Each row was made from one small tree. The marks that hang from a mark follow it in brackets, in the order of their numbers. Every link used is in the known rows. Write each row's tree.
Known rows:
Z155(Z199(Z419)): [-5.645  0.248 -0.197 -0.528  3.027 -0.291 -2.317  2.623 -1.228  0.737
  4.160 -2.144 -3.637  4.209 -0.052  1.591 -1.684 -2.748  1.040  3.239
  2.315  0.129 -1.644  1.098 -0.045]
Z691(Z199(Z389 Z618)): [-3.363 -1.890  4.624 -0.293  2.610 -1.121 -4.884 -4.681  5.139  2.646
  0.828 -2.342  0.477  2.105 -0.267 -0.265 -3.101 -4.424 -2.145  4.775
 -0.663  0.150  0.005 -0.846  3.308]
Z199(Z389(Z143) Z419 Z811): [-5.492 -2.200  2.803  1.182  1.605 -0.680 -4.017 -1.136  1.200  3.372
  1.424 -4.232 -2.861  2.461  1.598  2.523 -1.984 -0.921 -6.266  3.630
 -2.324 -0.195  0.478  1.029  4.966]
Z691(Z199(Z419 Z811)): [-1.403 -0.953  2.177 -0.586  2.396 -2.537 -1.904  1.967  3.059  3.125
  4.262 -2.190 -4.932  1.583  3.466  4.411 -0.398 -3.685 -0.773  3.997
  1.710  3.967  1.130  1.082  3.238]
Z691(Z199(Z389 Z811)): [-0.783 -3.110  2.418 -0.634  2.078 -2.205 -3.688 -1.958  5.395  5.412
  1.592 -1.750 -2.310  1.399  1.696  2.953 -2.913 -3.026 -2.212  4.190
  0.788  2.296  0.440  1.892  4.272]
Z691(Z199(Z389 Z419 Z618)): [-5.972 -1.456  5.471 -0.803  4.037 -0.898 -5.222 -3.696  5.954  2.186
  2.489 -2.342 -0.549  3.310  0.685  1.302 -3.186 -5.069 -2.848  5.982
 -0.881  1.535 -0.067 -0.933  3.456]
Z691(Z199(Z389 Z419 Z811)): [-3.427 -2.375  3.107 -1.012  3.216 -1.517 -4.254 -0.892  5.923  4.907
  3.134 -1.849 -3.520  2.261  2.440  4.567 -2.367 -4.229 -2.656  5.106
  0.610  3.703  0.486  1.240  3.859]
Z419(Z199(Z618)): [-3.350  0.025  3.512  0.608  1.761  0.170 -1.686 -1.588 -0.670  0.599
 -0.156 -2.257  0.265  0.443 -0.193 -1.797 -2.150 -1.996 -0.228  6.176
 -3.975 -2.452  1.540 -2.275  2.790]
Z389(Z143 Z199(Z618)): [-2.480 -0.519  3.965  2.991  1.036 -0.091 -1.068 -3.915  0.576  1.600
  0.767 -4.910  0.064  1.408 -3.303 -4.198 -0.865 -1.237 -1.962 -0.622
 -2.672 -1.213  1.539  1.018  2.978]
Z419(Z199(Z389(Z143) Z618 Z811)): [-4.337 -3.010  5.820  1.323  2.672  0.619 -4.131 -3.274  1.880  4.793
 -0.201 -3.962 -0.173 -0.293 -0.949 -1.019 -3.502  0.147 -6.063  7.786
 -6.164 -2.223  1.367 -0.704  6.244]
Z199(Z389 Z811): [-2.660 -3.540  1.097 -0.162  1.389 -0.152 -3.591 -0.913  1.418  4.175
 -0.880 -1.628 -1.018  1.933  1.430  1.776 -3.680 -1.609 -3.202  4.021
 -0.013 -0.960  0.768  0.381  4.102]
Z389(Z199(Z419 Z618 Z811)): [-3.432 -2.789  4.854  0.783  3.521  0.456 -0.456  0.515  3.019  2.820
  1.881 -2.338 -1.356  1.561 -0.445  0.088 -2.666 -2.170 -0.940  3.599
  0.133  2.130  2.367 -0.170  3.279]
Z811(Z199(Z389)): [-4.557  0.164  0.267 -0.787  1.143 -1.710 -4.295 -4.108  2.097  3.829
 -0.668 -1.314  0.300  3.079 -1.359  0.446 -5.452 -2.566 -0.174  3.387
 -2.016 -0.989 -0.087  3.398  4.614]
Z155(Z199): [-3.036 -0.336 -1.023  0.151  1.830 -0.517 -1.942  1.498 -1.751  1.332
  2.337 -2.181 -2.282  3.143 -0.752  0.180 -1.672 -1.844  1.666  2.487
  1.806 -1.512 -1.840  1.496 -0.238]
Z996(Z426): [-0.230  0.602 -0.304  1.933 -0.031 -1.953 -2.620  0.136  0.003 -2.741
 -2.165 -4.187 -0.066  4.459  2.221 -1.968 -1.675 -2.801 -0.318  1.226
 -2.499 -1.289  1.219  0.098 -0.198]
Z389(Z143 Z199): [-1.564  0.989  0.648  2.483 -0.241 -0.610 -0.701 -3.152  0.302  2.368
  1.446 -4.066 -1.921  1.436 -2.850 -2.424  0.175 -0.813 -0.987 -3.200
 -2.126 -0.569  2.029  2.781  2.558]
Z426(Z199(Z811)): [-0.530 -3.171  0.214 -0.852  1.571 -2.500 -2.120  1.910 -0.302  4.293
  2.806 -2.295 -3.450  2.566  0.787  2.554 -0.434 -1.950 -0.348  2.352
  1.768  2.140 -0.554  3.284  4.330]
Z691(Z199(Z389(Z143) Z419 Z618)): [-6.003 -0.348  6.368  0.770  2.914 -1.287 -5.684 -4.964  4.855  2.370
  3.113 -4.775 -1.577  2.691 -0.128  0.448 -1.398 -4.067 -5.083  4.155
 -2.606  0.958 -0.488 -0.011  4.334]
Z691(Z199): [-0.069  0.734  0.346  0.259  0.593 -2.457 -1.814 -1.094  1.634  1.869
  2.742 -2.495 -2.636  1.865  1.368  1.503 -0.022 -3.799  0.663  0.847
  0.957  1.549  0.676  0.889  2.111]
Z426(Z199(Z618)): [-2.902 -1.984  2.257 -0.285  2.720 -1.843 -2.943 -0.996 -0.414  1.551
  1.484 -2.879 -0.872  3.199 -0.640 -1.017 -0.759 -3.348 -0.155  3.128
  0.569  0.181 -1.548  1.021  3.620]

Write each row's tree:
[-3.082 -2.715  1.788 -0.405  2.101  0.195 -3.008 -1.635  2.103  4.985
 -0.091 -1.008 -1.252  0.382  0.641  1.567 -4.291 -1.135 -2.131  7.117
 -3.565 -0.849  1.827  0.223  4.547] -> Z419(Z199(Z389 Z811))
[-3.931 -2.083  5.798  2.107  2.751  0.035 -0.901 -0.756  2.117  2.856
  2.683 -4.944 -2.327  1.229 -1.067 -0.994 -1.042 -0.774 -3.458  1.858
 -1.805  1.597  2.206  0.639  4.444] -> Z389(Z143 Z199(Z419 Z618 Z811))
[-2.683 -2.029  1.479  0.185  2.245 -0.413 -0.003  1.034  2.678  3.644
  2.913 -2.116 -3.610  1.702  0.183  1.586 -2.009 -1.890 -0.048  1.330
  1.209  2.550  2.427  1.747  2.857] -> Z389(Z199(Z419 Z811))
[-6.440 -3.158  6.037  1.329  2.574  0.399 -4.523 -1.898  2.031  2.654
  0.716 -4.819 -1.081  2.127  1.214  0.780 -2.773 -1.107 -7.173  5.767
 -3.033 -0.640  0.404 -1.117  5.528] -> Z199(Z389(Z143) Z419 Z618 Z811)
[-7.502 -1.151  5.134  1.325  2.302  0.706 -5.067 -3.924  1.296  1.198
  0.557 -4.603 -0.143  2.985 -0.435 -0.867 -2.296 -2.083 -6.306  3.953
 -3.655 -2.333 -0.128 -1.364  4.206] -> Z199(Z389(Z143) Z419 Z618)
[-1.270 -1.508  3.084  1.010  2.391 -2.710 -4.064 -0.157  1.206 -1.534
 -0.366 -4.834  0.614  5.546  0.366 -2.827 -1.627 -3.815  0.209  3.705
 -1.734  0.354 -0.985  1.149  1.921] -> Z996(Z426(Z199(Z618)))
[-8.478  0.474  5.121  0.878  2.320 -1.189 -5.439 -5.186  2.384  2.022
  0.543 -4.319  0.215  3.246 -2.057 -0.306 -4.681 -2.536 -4.191  4.921
 -4.174 -1.008 -0.841  2.433  6.128] -> Z811(Z199(Z389(Z143) Z419 Z618))
[-5.623 -0.583  5.113  1.723  1.965  0.697 -4.651 -5.794  1.326  2.599
 -0.478 -3.905  0.752  0.967 -2.078 -2.564 -2.584 -0.795 -4.749  5.922
 -6.809 -3.585  0.597 -1.423  4.616] -> Z419(Z199(Z389(Z143) Z618))
[-1.478 -4.254  3.259 -0.540  3.005 -2.157 -2.245  1.275  0.112  3.504
  1.959 -3.159 -1.807  1.833  0.943  0.912 -1.356 -2.271 -1.077  4.424
  1.281  1.748 -1.061  1.201  5.066] -> Z426(Z199(Z618 Z811))
[-6.048  1.340  3.328 -0.418  2.265 -1.633 -2.948 -1.340  0.986  0.075
  1.109 -2.134 -0.399  3.090 -0.553  0.421 -4.154 -3.616  0.011  5.196
 -1.011  0.281  0.094  1.361  4.100] -> Z811(Z199(Z419 Z618))
[-1.821 -1.912  4.071  0.386  2.449  0.378 -1.280  0.412  0.123  2.523
  0.430 -1.972 -0.897 -0.853  1.107 -0.184 -2.892 -1.185 -1.631  7.955
 -3.153 -0.804  1.998 -2.032  4.177] -> Z419(Z199(Z618 Z811))
[-8.299 -0.213  4.029 -0.696  3.383 -0.842 -5.196 -4.440  3.203  1.575
  0.432 -1.897  1.103  3.663 -1.139  0.510 -6.292 -3.644 -2.077  6.883
 -2.272 -0.286 -0.416  1.504  5.192] -> Z811(Z199(Z389 Z419 Z618))
[-5.991 -3.947  4.932 -0.266  3.590  0.725 -3.990 -0.725  2.964  2.531
  0.149 -2.340 -0.127  2.557  2.074  1.722 -4.583 -2.517 -4.859  7.478
 -0.583 -0.028  0.625 -1.973  4.464] -> Z199(Z389 Z419 Z618 Z811)
[-5.203 -3.020  1.944 -0.666  2.415 -0.120 -3.625 -0.096  2.534  3.250
  0.832 -1.982 -1.843  2.762  2.257  3.450 -3.508 -2.298 -3.909  5.519
  0.111  0.592  0.721  0.126  3.630] -> Z199(Z389 Z419 Z811)
[-2.918 -1.331  2.260  1.801  1.004 -0.703 -0.224 -0.017  1.680  3.713
  3.319 -4.399 -4.518  1.642 -0.767  0.585 -0.277 -0.819 -2.789 -0.332
 -1.367  1.899  2.396  2.686  3.849] -> Z389(Z143 Z199(Z419 Z811))
[-3.884 -1.555  4.009  0.578  2.404 -2.082 -4.761 -1.748  4.881  5.085
  3.956 -4.138 -4.633  1.929  1.661  3.705 -0.952 -2.675 -5.036  3.514
 -1.200  3.014  0.256  2.474  5.100] -> Z691(Z199(Z389(Z143) Z419 Z811))
[-0.958 -3.600  4.298  0.950  2.683  0.329 -0.114 -0.403  2.678  3.611
  0.530 -2.521 -0.217  0.877 -0.895 -1.426 -3.155 -1.489 -0.277  2.668
  0.361  0.994  2.736  0.106  3.394] -> Z389(Z199(Z618 Z811))
[-3.492 -4.586  4.214  0.107  2.741  0.619 -3.780 -1.628  2.583  2.866
 -1.543 -2.240  0.844  1.328  1.321  0.085 -4.702 -1.637 -4.198  6.621
 -0.866 -1.248  0.648 -1.717  4.436] -> Z199(Z389 Z618 Z811)
[-7.190 -4.486  4.498 -0.627  5.795  0.874 -4.823  1.044  2.990  3.656
  2.384 -2.280 -1.485  3.356  0.194  1.584 -5.757 -2.402 -2.919  8.971
  1.264  0.582 -1.859 -0.519  3.045] -> Z155(Z199(Z389 Z419 Z618 Z811))
[-2.701 -2.827  1.745  1.468  0.567 -0.852 -3.693 -2.012  0.896  4.152
 -0.334 -3.835 -1.739  1.199  0.755  0.976 -2.104 -0.203 -5.718  2.423
 -2.162 -1.360  0.650  1.526  5.063] -> Z199(Z389(Z143) Z811)
[-5.846 -0.291  4.206  1.377  1.569 -1.631 -5.851 -6.053  1.978  2.989
 -0.861 -3.822  1.600  2.010 -2.861 -1.835 -4.820 -1.694 -3.525  3.848
 -4.265 -2.126 -0.531  3.048  6.138] -> Z811(Z199(Z389(Z143) Z618))
[-1.504 -2.840  5.142  2.748  1.765 -0.185 -0.757 -1.363  1.754  3.813
  1.007 -4.991 -0.962  0.278 -2.084 -2.184 -1.533 -0.252 -2.765  0.926
 -1.792  0.254  2.087  0.815  4.372] -> Z389(Z143 Z199(Z618 Z811))
[-6.606 -1.849  0.746 -2.175  3.345 -1.755 -5.074 -2.463  2.217  2.978
  2.974 -2.319 -2.505  5.306 -0.545  2.210 -1.844 -4.405 -1.760  3.404
  0.201  1.196 -1.681  2.708  3.704] -> Z426(Z199(Z389 Z419))
[-7.539  1.768  1.849  0.484  1.297 -2.299 -5.009 -4.542  1.713  2.825
  1.508 -3.554 -1.659  3.767 -1.636  1.116 -3.426 -2.486 -3.344  2.914
 -3.781 -0.470 -0.552  4.486  5.589] -> Z811(Z199(Z389(Z143) Z419))
[-4.356  1.012  1.499  2.189  0.682 -0.741 -0.849 -2.223  0.871  2.034
  3.083 -4.374 -3.407  2.821 -2.398 -0.995  0.547 -1.733 -1.411 -1.812
 -1.979  0.428  2.197  2.202  2.493] -> Z389(Z143 Z199(Z419))
[-5.090 -1.670  3.926  1.916  1.216  0.050 -4.798 -4.929  0.652  1.591
 -1.270 -4.739  0.977  2.356 -1.006 -2.245 -2.292 -1.347 -5.730  3.007
 -3.598 -3.196 -0.217 -0.927  4.307] -> Z199(Z389(Z143) Z618)
[-4.840  1.037  1.041  1.041 -0.015 -2.133 -4.957 -5.447  1.202  3.430
 -0.162 -3.237 -0.495  2.256 -2.513 -0.017 -3.607 -1.492 -2.656  1.909
 -3.604 -1.628 -0.279  4.913  5.626] -> Z811(Z199(Z389(Z143)))
[-7.257 -1.904  4.027 -0.065  3.128  1.062 -4.615 -2.928  2.051  0.357
 -0.048 -2.055  0.933  3.661  0.380  0.022 -3.822 -3.538 -4.279  5.393
 -1.411 -1.579 -0.047 -2.439  3.070] -> Z199(Z389 Z419 Z618)
[-5.106 -1.414  3.979 -0.012  3.101  0.986 -3.866 -4.467  2.194  2.256
 -0.869 -1.547  1.401  0.866 -1.440 -1.835 -4.546 -2.119 -2.387  7.931
 -4.746 -3.266  1.109 -2.111  3.612] -> Z419(Z199(Z389 Z618))
[-7.684 -2.717  4.062 -1.718  4.446 -1.037 -5.207 -2.760  2.787  2.026
  2.275 -2.751 -0.568  5.102 -0.706  0.550 -2.564 -4.428 -2.683  5.659
 -0.105  0.735 -1.952  0.691  4.568] -> Z426(Z199(Z389 Z419 Z618))
[-6.730  0.301  1.718  1.144  1.111 -0.596 -4.461 -3.459  0.754  1.289
  1.188 -4.216 -2.067  3.921  0.216  0.694 -1.103 -2.015 -5.464  1.771
 -3.061 -1.699  0.079  0.928  3.359] -> Z199(Z389(Z143) Z419)
[-7.779 -0.255  1.137  0.878  2.750 -0.231 -4.982 -1.531  0.821  3.012
  3.579 -4.140 -3.073  4.411 -1.881  0.874 -2.176 -1.615 -2.966  3.281
 -0.662 -1.518 -2.559  2.468  2.138] -> Z155(Z199(Z389(Z143) Z419))
